Each row was made from one small tree. Brackets hold a mark, then the marks that hang from it, in the order of their numbers. Every link used is in the known rows. Write each row's tree.
(in the rows, 128 means zero)
Known rows:
(z954 z349): [114 129  85  93  64 143 142 128 132 147 149 128 194 146 130 108 125 160
 119 113 183 150 104 147]
(z464 (z120 z150 z152)): [ 77 129  86 114 120 129 116 123 117 123 160 146 180 164 138 103 118 135
 132 112 122 138 107 131]
(z120 z152 z349): [ 91 115  81 127 107 131 147 171 157 145 163 136 159 161 129  97 134 109
 147 132 180 151 103 155]
(z349 z954): [124  93  85 122  47 104 107 112 140 129 154 120 170 119 101 112 137 125
 110  82 139 131  98 101]
(z464 (z120 (z349 z954) z866) z523): [144 131  93 127  46  74  93 152 131  60 131 131 110 148 138 112 111 111
 127 112 176 124 135 139]
(z152 (z120 (z464 z523)) z210 z608): [182 193  96  74 123  84 104  93 123 146 148 162 113 152  77  91 147 152
 114 164 161 117 112 181]
(z608 (z152 z120 z210)): [139 178  83 104 121 120  78  91 137 152 139 175 174 164 114 120 171 171
 112  94 133 127 105 140]
(z866 (z120 z464)): [124 167  56 104  93 117 165  79 127 104 175 134 161 127  92 129 104 150
 118 127 141 132  82 129]
(z152 z608): [133 134 103  86  98  97 119 126 132 158 152 147 158 130 109  78 157 140
 120 127 132 144 108 143]
(z866 (z120 z150 z152 z349 z464)): [ 87 138  44 128 182 169 195 117 143 116 192 170 136 151  96 126 100 119
 140 177 150 124  73 161]
(z523 (z464 (z120 z150 z152 z349))): [ 68 125  88 135 158 132 136 155 132  86 149 171 174 166 133  99  89 124
 130 136 125 126 144 168]
(z152 z120): [114 148  86 112  61 128  84 103 117 142 139 140 154 132 112  85 149 136
 118  81 135 129 102 121]
(z120 z150): [101 122  79 109 124 125 120 109 121 146 164 140 156 129 132 111 139 134
 123 110 126 130  67 115]
(z523 z464): [111 142  98 114  90  87 128 121 135 115 146 141 190 129 126 112 109 146
 109  98 136 130 122 141]
(z866 (z120 z152)): [102 158  77 121  85 133 175 124 139 131 180 147 180 155 125 133 139 145
 137 124 139 139  84 152]
(z608 (z152 (z120 z150))): [ 99 156  66 122 151 152  67  83 134 143 134 198 160 132 113 114 152 149
 118 100 111 113  96 112]
(z464 (z120 (z152 z210) z866) z523): [146 191 118  99  98  56 131 152 115 120 162 136 151 207 170 131 124 151
 140 137 177 133 109 196]
(z608 (z152 (z120 z866) z210)): [149 194 103 109 143 105  84 104 122 163 150 181 160 172 137 125 162 157
 113 103 148 113  95 164]
(z866 (z120 (z152 z608) z349)): [117 146  83 112 130 143 180 161 150 139 172 176 135 157 103  95 157 129
 147 174 141 141 114 190]
(z464 (z120 z152) z523): [108 165  90 110  51  81 116 141 138  93 139 132 173 172 148 115 116 143
 145 118 171 145 133 145]
(z866 z120): [124 162  67 108  67 125 152 100 127 114 163 132 160 134 122 128 143 155
 124 106 122 137  79 128]
(z608 z152): [114 147  74 111 106 104 101 111 160 133 141 158 192 140 126 126 141 156
 122  97 145 143 106 115]
(z120 z150 z349 z464 z866): [110 128  75 117 191 123 146 124 119 132 176 146 114 142 123 106  91 101
 125 154 177 118  68 151]
(z152 (z120 z150 z464 z866) z608): [132 161 100  97 189 120 103  88  91 170 167 187 112 128  88  80 120 121
 111 151 137 102  92 163]
(z523 (z464 (z120 z349))): [104 135  87 116  87 102 111 140 127  59 123 140 171 146 125  82  92 138
 118 107 132 136 165 146]

Write each row's tree:
[108 136 122 109 190 110 148 153 118 196 191 180 149 159 138  98 145 117
 135 164 143 121  82 187]  (z120 z150 (z152 z608) z866)
[124 135 114  90 193 118 154 143 127 204 191 169 156 174 121  99 172 143
 127 170 127 130  77 190]  (z120 z150 (z152 z210 z608))
[142 158  91  99 149 136 194 160 144 157 188 173 131 181 108 102 177 144
 139 186 138 140  97 213]  (z866 (z120 (z152 z210 z608) z349))
[108 141 111  94  92  97 118 142 125 136 150 153 182 166 115  72 136 141
 131 130 130 150 149 162]  (z464 (z120 (z152 z608)))
[ 82 156 115 130 162  95 134 136 101 114 168 174 190 167 158 119  77 133
 120 125 126 111 128 181]  (z523 (z464 (z120 z150 z152 z866)))
[143 146 131 100 182  99 166 188 135 192 189 160 126 198 138  90 163 117
 140 180 180 138  98 225]  (z120 (z152 z210 z608) z349 z866)
[121 144 113  83 170 111 128 133 108 160 174 166 162 187 123  87 156 156
 125 154 106 136 110 183]  (z464 (z120 z150 (z152 z210 z608)))
[124 188  66 115  97 104 184 107 154  99 175 153 152 152 103 149  99 144
 142 162 177 132  88 161]  (z866 (z120 z152 (z464 z523)))
[139 142 120  88 138  97 155 151 138 192 183 155 172 178 115  97 169 148
 128 154 149 146 100 192]  (z120 (z152 z210 z608))
[126 142  62 105 183 157 119  93 115 146 166 152 104 154  90  90 129 127
 115 145 149 113  72 151]  (z152 (z120 z150 z349 z464) z210)
[117  87  87 140 137 127 121 141 125 133 171 148 113 128 128 112 128  92
 121 122 148 113  77 132]  (z120 z150 (z349 z954) z866)
[ 96 150  85 113 106 106 115 130 130 102 149 153 154 165 149 119 119 140
 145 133 143 133 109 143]  (z464 (z120 z150 z152) z523)
[110 131 106 121 206 129 165 170 123 180 197 155 129 192 161 119 144 113
 139 163 171 124  56 200]  (z120 z150 (z152 z210) z349 z866)
[108 115 101 111 133 126 146 178 157 166 161 159 146 159 109  73 155 113
 143 161 166 150 121 181]  (z120 (z152 z608) z349)
[127 152  89 102 138 142  97  89  99 167 160 154 134 152 121 101 167 145
 114 106 113 116  62 141]  (z152 (z120 z150) z210)
[124 168  75 106 172 145  79  81 128 160 150 192 155 159 117 128 170 165
 114 113 109 113  82 138]  (z608 (z152 (z120 z150) z210))
[118 159  92 104 111 126 175 134 140 153 178 173 164 151 107 108 157 147
 136 155 126 138 105 177]  (z866 (z120 (z152 z608)))
[ 86 134  58 134 155 172 183 141 141 128 184 166 135 156 127 125 141 122
 147 158 133 130  71 161]  (z866 (z120 z150 z152 z349))
[ 92 142 114 108 167 106 128 135 117 120 154 193 188 155 114  85 107 146
 117 149  96 122 157 179]  (z523 (z464 (z120 z150 (z152 z608))))
[100 131  62 126 169 124 162 141 161 122 170 157 117 156 112 121  94 104
 149 184 200 128  82 161]  (z120 z150 z152 z349 (z464 z523))
[152 125  79 128  93  76 129 135 150  90 158 132 100 133 101 125  87  96
 124 147 212 115 101 145]  (z120 (z349 z954) (z464 z523) z866)
[140 102  78 115 104 133  92 108 139 129 142 164 113 112  34  57 127 101
 108 138 152 113 141 140]  (z152 (z120 (z349 z954) z464) z608)
[108 152  67 129 114 148  73 119 157 125 119 181 148 144 105  98 153 133
 129 104 153 130 126 128]  (z608 (z152 (z120 z349)))
[147 176  92 103 107  59 136 115 130 115 160 129 132 142 129 134  89 127
 128 140 202 124  85 153]  (z120 (z464 z523) z866)
[136 155 110 107 126 125  96 148 114 162 144 175  99 142 114  59 158 109
 127 139 158 121 120 182]  (z152 (z120 z349 z866) z608)
[127 151  65 101 134  98 131  92 138 114 161 142 129 127 111 130 100 133
 127 147 164 122  71 126]  (z120 z150 (z464 z523))
